In the rows, zero is written as 128.
Known rows, with every step that occurs:
G-P-Y: [126 128 132 129 160 128 121 136 109 157 113 108  61 162 108 126 122  99
 143  48 129 159 119 112 122 152 169 123 125 154 122 145  99 112 119 138
 129 164 150 136  84 200 128 135 137 142 150 118 112 134 133 140 138 108
 136  90]
X-Z-G-P: [123 124 127 136 133 129 130 133 105 140 140 193  86 104 159 129 129 113
 143  78 136 122 139 122 151 140 135 111 139 141 143 145  99 147 120 117
 124 149 125 130 144 174 130 123 157 110 128 154  80 153 146 133 144  99
 146 105]
X-Z-G: [124 139 126 137 124 119 138 122 111 142 161 200 117  94 161 135 133 149
 126 132 129 115 150 131 152 147 115 110 141 112 130 138 121 157 135 129
 127 129 114 128 151 121 127 119 150 100 104 151  96 141 152 124 145 112
 133 119]
X-Z: [136 124 129 134 128 129 133 133 130 137 159 200 128  89 148 129 105 126
 124 130 147 119 143 125 137 129 131 125 120 125 134 133 134 137 143 119
 156 129 109 130 157 117 126 122 157 125 119 146 105 135 135 136 136 111
 134 122]
Z-J: [127  98 142 134 130 117 131 113 141 108 135 128 118 134 130 133 136 142
 126 132  99 117 134 126 132 161 145 136 132 104 123 141 112 121 119 134
 137 127 134 122 125 135 116 130 125 115 109 128 123 130 117 127 125 119
 125 132]
P-J-T-G-Z-Y: [112 168 144 152  35 156 125 106 135 120 112 110 119 109 100 137 136  88
 125  64 100 118 152 122 109 186 146 145 167 137 151 134 153 135 103 111
 164 122 154 115 130 108 124 125 110 132 167 124 154 141 168 105 154 119
 153 151]
L-T: [110 171 123 131 112 142 123 162 132 130 123 129 121 124  90 119 128 127
 154 127 107 175 131 126 116 124 135 129 121 152 120 118 148 118 115 144
 131 130 121 132 103 108 132 118 150 167 129 127 153 128 110 128 140 130
 130 109]
X-L-T-G: [ 98 166 115 150 109 153 133 166 166 122  92  60 111  84  69 117 126  93
 170 117 110 201 139 143 116  81 134 133 148 168 127  97 163 131  92 145
 138 116 117 116  83 116 124 111 163 196 155 144 198 145 118  80 137 178
 149  99]
J-T: [121 154 138 131  71 134 129 108 122 110 134 129 152 116 113 125 134 124
 123 130 113 138 130 123 124 132 119 143 144 137 132 120 131 143 102 115
 135 133 132 119 135 105 133 128  89 122 127 140 160 139 127 132 137 128
 135 149]
T-G-P-Y-Z: [113 130 130 139 146 158 122 140 131 182 152 106  64 140  70 136  73  65
 157  16 109 186 125 120 108 157 163 116 137 178 134 133 122 128 115 134
 183 138 151 147  77 192 124 128 172 184 171 101 148 143 136 100 129 126
 146 110]
P-J: [133 125 128 139 101 116 131 109 133 113 133 112 119 116 126 147 130 120
 104 107 139  84 128 129 122 171 143 135 130 117 128 141 134 113 128 132
 131 132 138 129 127 127 126 127 115 121 135 125 118 128 135 134 137 122
 122 128]
T-J: [121 151 130 117  78 154 102 146 128 133  88 126 130 109 126 122 126 118
 137 135 110 168 140 129 120 119 129 129 131 156 130 141 145 114 131 115
 128 131 121 124 121 122 136 125  98 134 144 130 130 128 122 138 134 114
 129 124]
M-L-T: [112 173  99 106  92 142 120 141 141 143 106 120 115 124  75 120 116 126
 160 167 103 202 126 119  92 142 142 124 160 139 116 106 160 125 133 171
 129 134 115 125  90  69 111 122 140 166 118 128 154 121 100 127 146 119
  84 108]
Z-G-P: [111 127 127 129 130 128 128 128 104 132 113 120  86 141 139 126 156 115
 148  77 117 131 126 127 143 140 132 112 144 141 134 138  93 140 110 129
  95 143 145 131 112 187 134 128 126 110 135 136 103 145 140 129 132 111
 141 112]
Y-Z-X-L-T: [154 188 121 139 120 124 130 149 167 166 150  53 112 128  77 147  82 119
 145  92 127 189 130 123 112  77  99 129 106 152 106 124 156  84  89 178
 160 122 133 141  86 147 118 100 157 232 136  88 188 133 112 126 149 158
 148 143]
Y-Z-G: [119 153 127 130 124 117 133 113 111 157 180 127 124 149 127 152 113 151
 128  98 101 133 136 131 136 158 102 108 139 115 114 142 121 136 113 149
 139 120 136 149 122 140 132 126 136 123 108  91 139 132 140 123 137 129
 136 151]
L-T-J: [105 191 125 122  64 165  98 174 129 134  86 124 122 105  89 116 125 116
 165 134  87 215 145 125 111 115 135 129 123 177 131 129 169 105 119 132
 129 132 114 123  99 101 144 115 116 175 144 127 156 125 106 136 151 114
 131 106]
X-Z-G-T: [122 157 126 129  82 123 134 129 114 147 160 199 138  44 121 130 116 139
 140 146 143 126 152 124 130 148 105 110 141 123 129 137 162 174 158 128
 126 133  99 130 154  82 136 115 165 127 107 167 106 146 148 126 144 111
 118 132]
Y-Z-G-T: [113 172 126 123  81 122 125 118 113 164 179 124 138  99  88 149  98 142
 142 112 119 145 137 125 117 161  98 111 143 131 115 138 164 155 138 149
 138 122 124 151 123 103 136 118 152 147 113 111 149 138 139 122 139 130
 113 168]
L-T-G-P: [ 94 149 120 143 105 184 119 183 151 129  95 121  84  95  59 110 120  61
 193  73 100 201 132 133 111 107 153 128 131 201 155 105 145 133 105 119
 146 126 130 124  84 149 135 116 177 198 175 145 157 147 115  95 131 132
 147  94]
P-Y-Z-G-T-J: [112 208 133 111  60 138 101 131  99 197 145 108 106 104  70 147  90 132
 144  98  93 208 148 114 102 186 119 106 147 153 105 165 178 136 148 157
 144 145 122 148  87 114 146 122 120 162 126  99 153 130 138 136 159 111
 114 137]
L-T-G-P-J: [ 96 143 120 156  77 174 123 163 157 116  96 108  78  84  53 129 121  53
 171  45 110 158 129 131 104 150 166 136 131 194 158 119 150 120 102 124
 145 131 137 122  85 146 132 115 169 193 179 145 148 148 124 102 140 124
 137  90]
X-L-T-G-Z: [103 157 113 147 118 161 119 174 163 113  71  56 113 127  95 110 147  95
 177  79  96 206 152 131 116  81 131 129 145 159 136  95 149 114  81 139
 133 112 129 117  73 149 127 118 180 179 175 114 173 132 113  88 139 166
 163 113]
Z-G: [118 139 124 127 124 119 135 119 114 132 132 129 121 134 142 133 150 144
 127 130 109 126 133 136 139 144 111 113 147 114 120 137 120 146 122 139
  98 127 132 122 125 138 130 127 118 108 115 131 114 133 143 123 136 128
 128 126]
P-Y-Z-J: [130 123 146 132 152 110 131 103 126 165 186 111  81 173 102 155  84 143
 117  78  84 153 134 113 118 207 162 125 130 105  98 158 110 103 116 164
 178 139 149 152  93 158 115 132 143 136 107  78 144 127 121 132 137 116
 128 131]
X-L-T-G-P-J: [ 98 147 115 161  92 148 128 157 164 105  76  38  65  79  58 128 130  53
 167  40 130 163 131 131 113 116 172 134 146 187 140 113 148 107  73 142
 136 137 137 116  69 170 123 112 158 194 183 148 170 153 123  98 142 153
 154  83]
M-G: [125 121 108 111 124 136 130 160 114 127 132 129 132  92 101 119 109 119
 161 139 125 149 128 124  96 120 130 131  77 160 132 120 161 140 132 119
 127 122 127 137 123 113 110 122 105 162 154 142 130 134 121 144 117 130
 136 124]
P-J-T-G-Z: [115 133 136 148  42 162 122 109 154  93 109 113 146 113 105 131 152  87
 124  62  98 116 152 126 110 167 125 151 159 142 156 120 141 137  93  92
 151 122 153 117 121 124 127 134 118 122 170 123 142 137 143 104 138 126
 147 158]
J-T-G: [106 145 133 142  61 165 132 127 150 108 125 134 151  79  81 121 130  93
 140 125 101 157 142 142 115 123 113 143 158 159 151 108 145 169 104  99
 151 116 125 112 132  92 129 124 108 148 145 161 176 150 136  90 125 145
 139 146]
P-J-T-L: [126 160 135 149   4  96 127  83 118 102 175 130 150  97  91 138 136 130
 100  93 135 113 133 138 111 185 129 152 139 119 122 106 140 140  99 117
 143 155 134 119 128  66 128 130  82 112 125 139 177 138 138 134 151 159
 125 145]
J-T-G-Z: [108 138 138 137  66 169 118 125 145 108 104 126 159 124 110 114 151  90
 147  86  90 163 158 127 117 124 113 142 155 151 160 108 131 153  96  89
 148 114 144 115 121 120 132 135 131 129 163 125 153 138 134  94 129 131
 157 155]
Y-Z-X-L-T-J: [142 212 127 127  71 145 102 164 168 168 114  50 112 112  75 141  80 104
 157  99 111 229 143 120 105  72 103 132 106 176 110 136 172  73  92 166
 163 125 126 136  80 144 129  94 123 244 148  88 191 135 103 133 155 143
 149 137]

Rows:
[100 189 126 144 103 176 119 176 136 156  97 124  99 131  86 116 126  94
 174  82  84 200 152 123 106 134 152 122 142 163 141 118 164 123 121 134
 158 114 133 123  95 107 131 117 184 187 166 113 166 130 145  92 151 123
 153 115] -> L-T-G-Z-Y
[170 120 111 116 144 124 129 159 147 132  90  51 131 125 128 120 125 107
 152  95 139 155 144 108  98  60  97 138  68 147 127 124 143 100 101 133
 115 126 150 129  99 183  99 114 119 193 178 112 121 130 120 146 122 140
 160 149] -> M-G-Z-X-L
[120 194 126 133  68  88 120 112  88 194 213 124 113 119  59 142  90 153
 138  81 120 185 141 130  96 202 112 101 141 118  91 125 158 161 146 168
 149 160 124 153  87  82 135 126 158 153 106 100 182 131 147 121 161 164
 109 140] -> P-Y-Z-G-T-L
[106 196 106  95  44 167  91 157 139 146  65 115 117 107  71 112 113 117
 170 171  85 243 135 117  86 134 140 126 164 167 122 114 172 114 135 158
 129 139 109 120  82  63 124 116 107 178 131 125 156 122  96 136 154 107
  88 106] -> M-L-T-J
[144 203 126 130  72 151 106 168 168 143  64  55 114  95  87 123 123 107
 159 129 115 219 141 125 110  57 104 142 113 176 117 131 166  79  99 157
 118 134 120 111  84 138 134  97 107 221 150 129 174 135 109 134 156 139
 147 112] -> Z-X-L-T-J
[117 140 126 131 155 120 129 123  94 157 114 104  56 165 124 132 147 119
 140  55 110 153 128 115 134 170 151 106 150 140 115 157  91 131 111 149
  95 165 152 133  81 208 133 134 127 119 133 120 103 138 146 132 147 107
 136  88] -> Z-G-P-Y
[124 146 137 149  11 106 121  93 112 100 149 123 114 107  87 133 140  99
 120  42 141 117 127 128 115 176 147 149 138 148 135 109 113 127  86 109
 143 171 147 124 115 117 126 132  91 116 145 138 162 146 131 142 152 143
 136 127] -> G-P-J-T-L
[120 138 140 140  51 132 126  99 127  94 119 108 107 113 104 139 138  85
 123  52 132 101 121 114 124 170 153 148 141 156 144 137 113 121  84 110
 130 152 156 123 123 160 126 131  82 121 154 133 131 149 133 150 145 106
 143 130] -> G-P-J-T
[109 159 138 140  95 165 124 125 130 163 150 110  88 126  55 135  81  59
 152  19  95 197 134 115 102 159 152 132 151 189 137 130 121 141  90 121
 190 141 157 142  87 172 127 128 136 175 167 113 176 155 138 102 139 125
 153 131] -> J-T-G-P-Y-Z
[167 146 134 130 128 130 131 122 158 172 176 125 129 135 112 153  78 120
 120  99 132 137 127 119 116 113  93 131 103 134 124 143 135 107 128 145
 166 116 141 145 127 148 121 116 144 189 122  90 137 127 133 128 127 126
 129 165] -> Y-Z-X
[149 145 135 147  80 155 128 123 179 115  84  57 150 114 111 121 148  83
 139  81 110 165 156 124 116  62  85 154 149 150 145 106 129 127  73 111
 140 119 149 108 108 159 117 117 119 175 169 127 165 148 139  94 133 159
 165 162] -> J-T-G-Z-X-L
[112 164 122 136  41  97 123 122  96 141 163 142 144  79  87 125 141 152
 145 137 131 157 141 144 110 153  99 114 141 118 114 106 156 176 150 138
 111 149 108 128 118  57 135 123 141 127 107 153 161 137 141 116 147 166
 108 140] -> Z-G-T-L
[134 154 133 128 154 117 125 119 116 182 178 113  97 168 102 150  79 129
 119  73 114 160 128 112 116 175 141 118 124 130 101 147 129 112 124 157
 169 137 144 155  94 154 124 131 151 151 126  75 147 120 134 134 145 124
 128 130] -> P-Y-Z
[136 158 103 118  85 185 114 162 187 157  74 115 125 125  67 111 120  84
 176 122  82 225 149 121  74 105 102 133 151 161 145  99 164 120 133 151
 144 117 132 116  73 100 108 115 181 224 155 113 138 120 112  95 136 124
  99 133] -> M-L-T-G-Z-X
[ 96 161  99 115  79 174 121 152 163 143  94 121 116  85  44 113 108  93
 180 161  90 220 131 135  83 131 138 126 178 163 134  89 175 150 137 157
 145 116 111 114  88  57 111 117 160 195 140 147 172 130 110  85 133 141
  90 105] -> M-L-T-G
[103 132 136 143  68 177 125 134 142 110 107 124 120  85  78 117 129  57
 160  74 110 163 131 131 117 116 137 142 151 190 163 109 120 160  91  88
 144 130 141 114 119 145 128 127 117 152 169 163 158 161 133  96 125 132
 151 132] -> J-T-G-P
[112 161 125 123  84 124 127 126 115 138 134 125 138  84  99 132 138 139
 143 146 123 136 137 130 118 149 101 115 149 128 123 135 155 166 145 137
  98 132 115 123 128  96 142 120 131 131 115 148 130 139 136 124 140 129
 112 142] -> Z-G-T
[170 145 135 131 157 133 122 127 136 199 156 103  67 172  94 152  74  87
 134  24 132 163 120 101 108 139 134 125 101 156 115 156 106  91 119 157
 172 155 162 155  82 221 122 123 154 201 144  79 123 133 133 140 137 106
 134 125] -> G-P-Y-Z-X
[173 155 140 131 152 122 131 118 144 199 178 110 100 161  94 154  70 117
 114  74 125 155 129 113 106 146 112 127 105 132 107 158 132  99 133 164
 172 136 147 150  94 166 123 120 146 197 123  78 138 122 139 134 139 118
 125 143] -> P-Y-Z-X
[157 202 123 141 145 115 131 143 153 191 154  41  82 152  65 147  76 116
 139  69 121 211 129 109 101 111 120 125 110 147  86 139 154  77  91 197
 162 144 140 144  55 170 121 105 155 237 132  76 188 128 120 130 162 147
 140 118] -> P-Y-Z-X-L-T
[133 161 140 140 125 125 138 125 115 169 160 205  96  85 140 135  90 128
 120 134 152 120 142 121 134 149 156 117 130 120 129 145 146 131 157 136
 170 130 114 132 167  96 119 112 154 136 117 149 123 142 162 133 150 104
 140 115] -> X-Z-Y
[150 176 121 142 121 124 130 157 167 139 102  55 109 111  93 131 124 116
 148 126 132 180 130 123 115  66 106 138 111 149 111 121 151  95  95 168
 120 132 126 119  86 144 122 103 139 215 132 126 170 135 115 124 146 155
 144 116] -> Z-X-L-T
[115 181 127 117  31 149 109 145 114 151 122 196 136  25 121 125 115 129
 153 159 127 168 166 124 122 139 111 112 143 152 135 150 181 159 167 118
 127 135  92 128 149  76 147 107 132 136 121 174 108 146 138 137 152 105
 116 128] -> X-Z-G-T-J
[155 171 119 140 131 131 119 160 164 138  81  50 118 156 121 122 143 115
 154  82 119 182 145 113 116  63 103 137 113 139 121 120 138  75  85 159
 114 131 142 125  76 175 124 109 160 197 151  93 145 123 114 131 151 140
 158 128] -> G-Z-X-L-T
[130 153 138 132 133 130 119 127 108 155 113 123 105 172 149 131 133 127
 131  92 118 135 139 109 124 150 148 117 135 115 125 142 127 105 127 135
 139 129 146 134 124 141 127 131 144 122 139  99 119 117 148 135 145 106
 144 134] -> G-Z-Y
[ 93 148 101 117  85 184 118 166 159 142  72 113  84  95  40 107 109  61
 199 109  95 229 125 126  84 121 158 123 172 192 151  96 151 139 123 146
 139 137 125 119  71 110 110 119 170 202 162 151 154 139 105  95 135 124
 102  90] -> M-L-T-G-P
[112 101 125 149  97 157 125 133 154 111 100 110  86  88  92 132 125  56
 142  46 131 109 126 132 117 153 161 134 142 173 158 129 130 130 113 108
 141 133 144 121 108 169 122 126 144 155 177 149 119 148 141 107 120 122
 136 106] -> T-G-P-J
[117 162 139 140  48 125 128  83 108 124 169 104 101 133 105 160 123 108
 120  23 106 104 129 115 131 200 130 129 159 144 128 150 107 127  68 132
 139 147 164 141 117 170 129 128  94 116 134 101 142 153 148 142 156 108
 146 157] -> Y-Z-G-P-J-T
[170 146 128 134 139 112 134 116 164 161 153  58 121 133 117 155  81 117
 118  94 148 141 127 123 121  78  97 131 114 129 109 136 129  92  96 161
 157 122 139 140 112 170 115 109 134 192 133  90 161 136 129 123 133 156
 143 161] -> Y-Z-X-L
[107 105 126 138 124 168 120 151 147 127  97 121  96  98  96 115 123  62
 164  72 118 152 129 134 118 111 148 128 137 178 159 115 116 141 117 106
 143 128 136 122 110 168 128 128 154 161 173 155 130 150 137  96 116 128
 142 106] -> T-G-P
[112 118 125 140 148 163 123 148 133 155 101 109  64 121  83 120 119  65
 160  51 112 175 131 126 112 142 167 123 143 179 142 130 116 137 123 122
 146 147 143 127  80 187 128 129 156 168 170 139 130 144 138  97 127 121
 140  84] -> T-G-P-Y
[150 138 142 152  35 165 126 109 184 110 106 109 151 104  99 140 144  76
 118  62 104 115 156 123 102 139  92 161 136 148 164 130 141 125 100 101
 150 117 156 114 117 141 126 122 115 171 170 121 135 138 147 106 137 122
 142 169] -> P-J-T-G-Z-X
[ 96 162 117 143  96 172 127 177 155 131 116 128 121  87  60 113 119  93
 172 124  94 194 138 141 106 114 129 132 134 173 142 103 168 142 124 131
 147 110 113 119  98  94 132 116 172 195 150 146 175 139 118  84 133 147
 134 107] -> L-T-G
[120 105 111 108 132 144 126 170 112 129 111 120  99  99  98 116 112  84
 176  86 134 158 119 110  99 113 151 129  73 188 143 123 134 132 124 109
 124 139 142 140 108 167 113 127 116 168 178 147 116 143 118 150 113 111
 145 111] -> M-G-P
